Every row comes from one small tree of marks. Brackets hold a mark, then the marks that hang from it, in alphabetical order. Every link used is in the known rows. Which tree was each row made from?
Known rows:
{dodu radutez {zira {zaze nofike sode}}}: 8 -1 -26 -33 -53 8 30 35 41 -21 -51 -5 9 -29 -31 -37 55 15 22 -21 4 -2 29 -34 -10 96 48
{radutez {dodu {zira tikolus}}}: 14 -28 -48 -39 -44 -53 46 27 51 -2 -82 -7 1 -32 -5 28 54 -20 -25 -26 22 -55 49 -52 1 66 46
{tikolus {radutez dodu} {zira {zaze nofike sode}}}: 17 -24 -37 -41 10 -31 31 -45 -63 -46 -38 23 22 11 20 -28 53 7 -4 -12 0 49 -17 -63 -37 34 25
{dugo tikolus}: -7 -7 -43 -10 -30 -40 13 2 29 26 5 -28 -1 -16 22 48 53 -11 -1 -20 3 -16 18 8 11 -63 41
{zeru zaze}: -12 -34 -19 -1 -44 -12 45 25 32 61 -73 -29 11 -26 -16 5 46 12 5 -35 -10 14 73 -11 -31 -47 16
{nofike {zaze sode zira}}: 66 -3 1 -29 -36 -67 -5 34 18 15 -44 -11 27 7 4 -51 73 14 17 -35 26 11 59 -13 39 -9 10
{sode {zaze nofike {zira {tikolus radutez}}}}: 27 -10 -45 -12 -29 -12 -10 18 -8 -35 -10 9 8 -3 23 -30 -7 32 15 -22 -3 -27 5 -17 31 4 24
{zaze nofike sode {zira tikolus}}: 73 -25 -36 -38 -26 -20 -47 34 38 -24 -12 41 3 0 20 -50 51 14 10 -28 3 -37 -1 -14 37 11 -7
{dugo {tikolus zira} {zaze sode}}: 37 32 -58 -4 -15 -36 27 -18 3 7 21 -11 8 4 33 -3 96 -11 -12 -1 3 1 -66 -10 -9 -64 -1
{zeru {zaze nofike sode {zira tikolus}}}: 51 -36 -30 -22 -37 0 -12 41 44 26 -34 31 -2 -7 -14 -64 57 19 2 -35 -9 -24 8 -19 -9 -3 -10
{dodu {zira tikolus}}: 26 -13 -56 -24 -46 -22 40 22 39 -3 -42 -36 -17 -39 -17 33 40 -1 -3 -24 2 -64 36 -11 8 51 52
{dugo {tikolus radutez} {zaze sode zira}}: 42 34 -63 -10 -21 -31 -16 -26 -40 22 25 29 -8 -3 33 -21 85 -2 -6 -3 19 18 -73 -3 2 -62 -12
{dugo {zaze nofike sode {zira {tikolus radutez}}}}: 39 21 -50 -27 -23 -16 -12 7 -14 -7 -20 37 -6 5 26 -85 50 4 2 -12 4 -10 -46 -18 4 -21 -32
{nofike zaze}: -5 2 2 -24 -33 -70 45 26 17 28 -58 -53 21 5 0 -35 40 3 14 -31 7 4 78 -15 17 -29 30
{zaze nofike sode zira}: 66 -25 -5 -29 -39 -15 -55 35 23 -24 -34 38 18 3 27 -52 50 24 17 -35 17 23 47 -16 38 -4 -14
{zira zaze}: -9 -27 -19 -32 -25 -24 38 9 22 10 -60 -42 8 -27 3 17 43 -11 18 -15 -13 14 35 13 -38 -28 22
{zira {tikolus {radutez dodu}} {zaze nofike sode}}: 7 -24 -58 -60 -14 -27 32 -3 -9 -12 -26 25 -23 2 2 -42 62 -14 -2 -10 -19 -44 -56 -49 -41 34 19
{dugo {tikolus radutez} {zaze nofike sode zira}}: 30 38 -46 -17 -22 -20 -30 -19 -38 -3 37 47 -13 16 36 -75 65 3 -5 -5 14 17 -80 -15 5 -47 -22
{dugo tikolus zaze}: -17 32 -49 -7 -29 -39 35 -3 21 34 -2 -25 -7 -8 27 -2 61 -24 -10 -4 2 -12 -35 6 -13 -85 1
{tikolus nofike}: -15 -9 -26 -8 -24 -31 27 47 13 -24 -40 -36 19 -39 19 64 29 8 8 -28 8 28 67 -16 27 -30 34
{zira {tikolus nofike {radutez dodu}} {zaze sode}}: 11 -17 -78 -51 -5 -33 45 12 -17 -25 -17 8 -17 -32 0 35 76 -16 -7 -9 -10 -30 -59 -47 -29 32 34
{tikolus zira}: 17 -22 -36 -8 -1 -35 32 -15 -1 -18 -43 -37 39 -12 23 36 33 10 10 -22 -1 23 55 -7 7 -25 35
{zaze nofike sode {zira {tikolus radutez}}}: 63 -18 -47 -37 -21 -16 -45 8 -11 -23 0 51 -4 5 21 -52 44 23 10 -26 3 -22 -13 -22 31 13 0

Write each row's tree:
-19 -1 -26 -32 -42 2 39 29 40 -22 -58 -17 14 -33 -31 -34 27 9 19 -18 3 -1 39 -21 -16 90 54 -> {dodu radutez {zira {zaze nofike}}}
30 -12 -7 -7 -42 -13 -18 40 21 -36 -35 -3 25 -3 28 -28 -3 34 18 -30 9 9 53 -13 36 -11 12 -> {sode {zaze nofike zira}}
36 -12 -35 -14 -36 -16 -11 38 31 -36 -20 0 14 -5 23 -29 -5 26 15 -24 -2 -40 18 -9 34 1 19 -> {sode {zaze nofike {zira tikolus}}}
34 -6 -53 -45 -40 2 34 1 -8 -28 -15 -8 -39 -19 -21 -29 51 6 6 -14 -13 -42 -31 -31 -25 83 38 -> {dodu {zira {tikolus radutez} {zaze nofike sode}}}
-2 21 -39 -9 26 -53 54 -19 -85 -56 1 -34 35 -4 12 3 20 30 9 -17 11 61 14 -42 26 5 53 -> {tikolus {nofike zaze} radutez zira}
79 -21 -59 -27 -19 -31 -29 43 30 -23 -10 22 11 -34 16 36 73 10 5 -25 14 -29 3 -5 44 2 10 -> {zaze sode {zira {tikolus nofike}}}
16 8 -69 -15 18 -24 24 -29 -53 -45 59 -12 3 -16 20 56 67 5 -2 -2 -3 32 -72 -16 -8 -19 52 -> {dugo {tikolus nofike radutez {zira {zaze sode}}}}
6 -30 -20 -45 -45 -47 48 23 39 -11 -99 -15 7 -32 -7 15 57 -20 -15 -23 22 -4 55 -47 -28 64 39 -> {radutez {dodu {zira zaze}}}
71 -14 -71 -23 -15 -25 -27 18 -18 -22 3 32 4 -31 18 34 65 20 7 -23 13 -12 -12 -14 39 8 18 -> {zaze sode {zira {tikolus nofike radutez}}}
47 -16 -50 -7 -36 -26 2 30 30 -13 -29 -17 18 -24 19 28 19 19 13 -21 4 -41 26 4 31 -12 29 -> {sode {zaze {zira tikolus}}}
27 20 -38 -9 16 -48 45 -12 -85 -53 8 -21 32 2 14 2 49 36 9 -20 12 62 3 -55 32 10 48 -> {tikolus {nofike {zaze sode}} radutez zira}
11 -36 -4 -11 -32 -4 -8 30 34 21 -58 14 16 -10 -8 -65 20 22 5 -36 -3 25 55 -7 -12 -20 -5 -> {zeru {zaze nofike zira}}
47 -36 -4 -15 -46 2 -19 39 35 24 -49 28 11 -5 -8 -66 58 28 7 -39 1 25 43 -23 -6 -14 -13 -> {zeru {zaze nofike sode zira}}
28 -28 -35 -58 -44 -38 39 32 52 -23 -71 9 -12 -19 -11 -20 70 -22 -20 -21 10 -51 8 -61 -23 88 30 -> {radutez {dodu {zira tikolus {zaze nofike sode}}}}
21 -13 -38 -27 13 -9 28 -49 -75 -42 -10 -2 13 7 17 -26 43 23 17 -11 -14 54 -22 -29 -30 6 25 -> {tikolus radutez {zira {zaze nofike sode}}}
42 7 -7 -21 -23 -57 1 61 12 -29 -24 -16 26 -16 9 -7 58 18 11 -31 25 29 47 -24 52 -1 20 -> {tikolus {nofike {zaze sode zira}}}
16 -14 -52 -31 23 -36 43 -20 -70 -72 -23 9 31 -20 19 42 63 7 -9 -7 10 66 -26 -66 -21 37 40 -> {tikolus nofike {radutez dodu} {zira {zaze sode}}}
-38 44 -46 -10 -19 -25 23 -28 -39 8 23 6 -20 14 30 -61 32 -7 -8 -4 -3 10 -62 -17 -15 -68 -3 -> {dugo {tikolus radutez} {zaze nofike}}
24 -3 -72 -36 -42 -5 48 29 52 0 -39 -14 -2 -46 -41 10 73 0 13 -14 -5 -62 -8 -19 -15 99 63 -> {dodu radutez {zira tikolus {zaze sode}}}
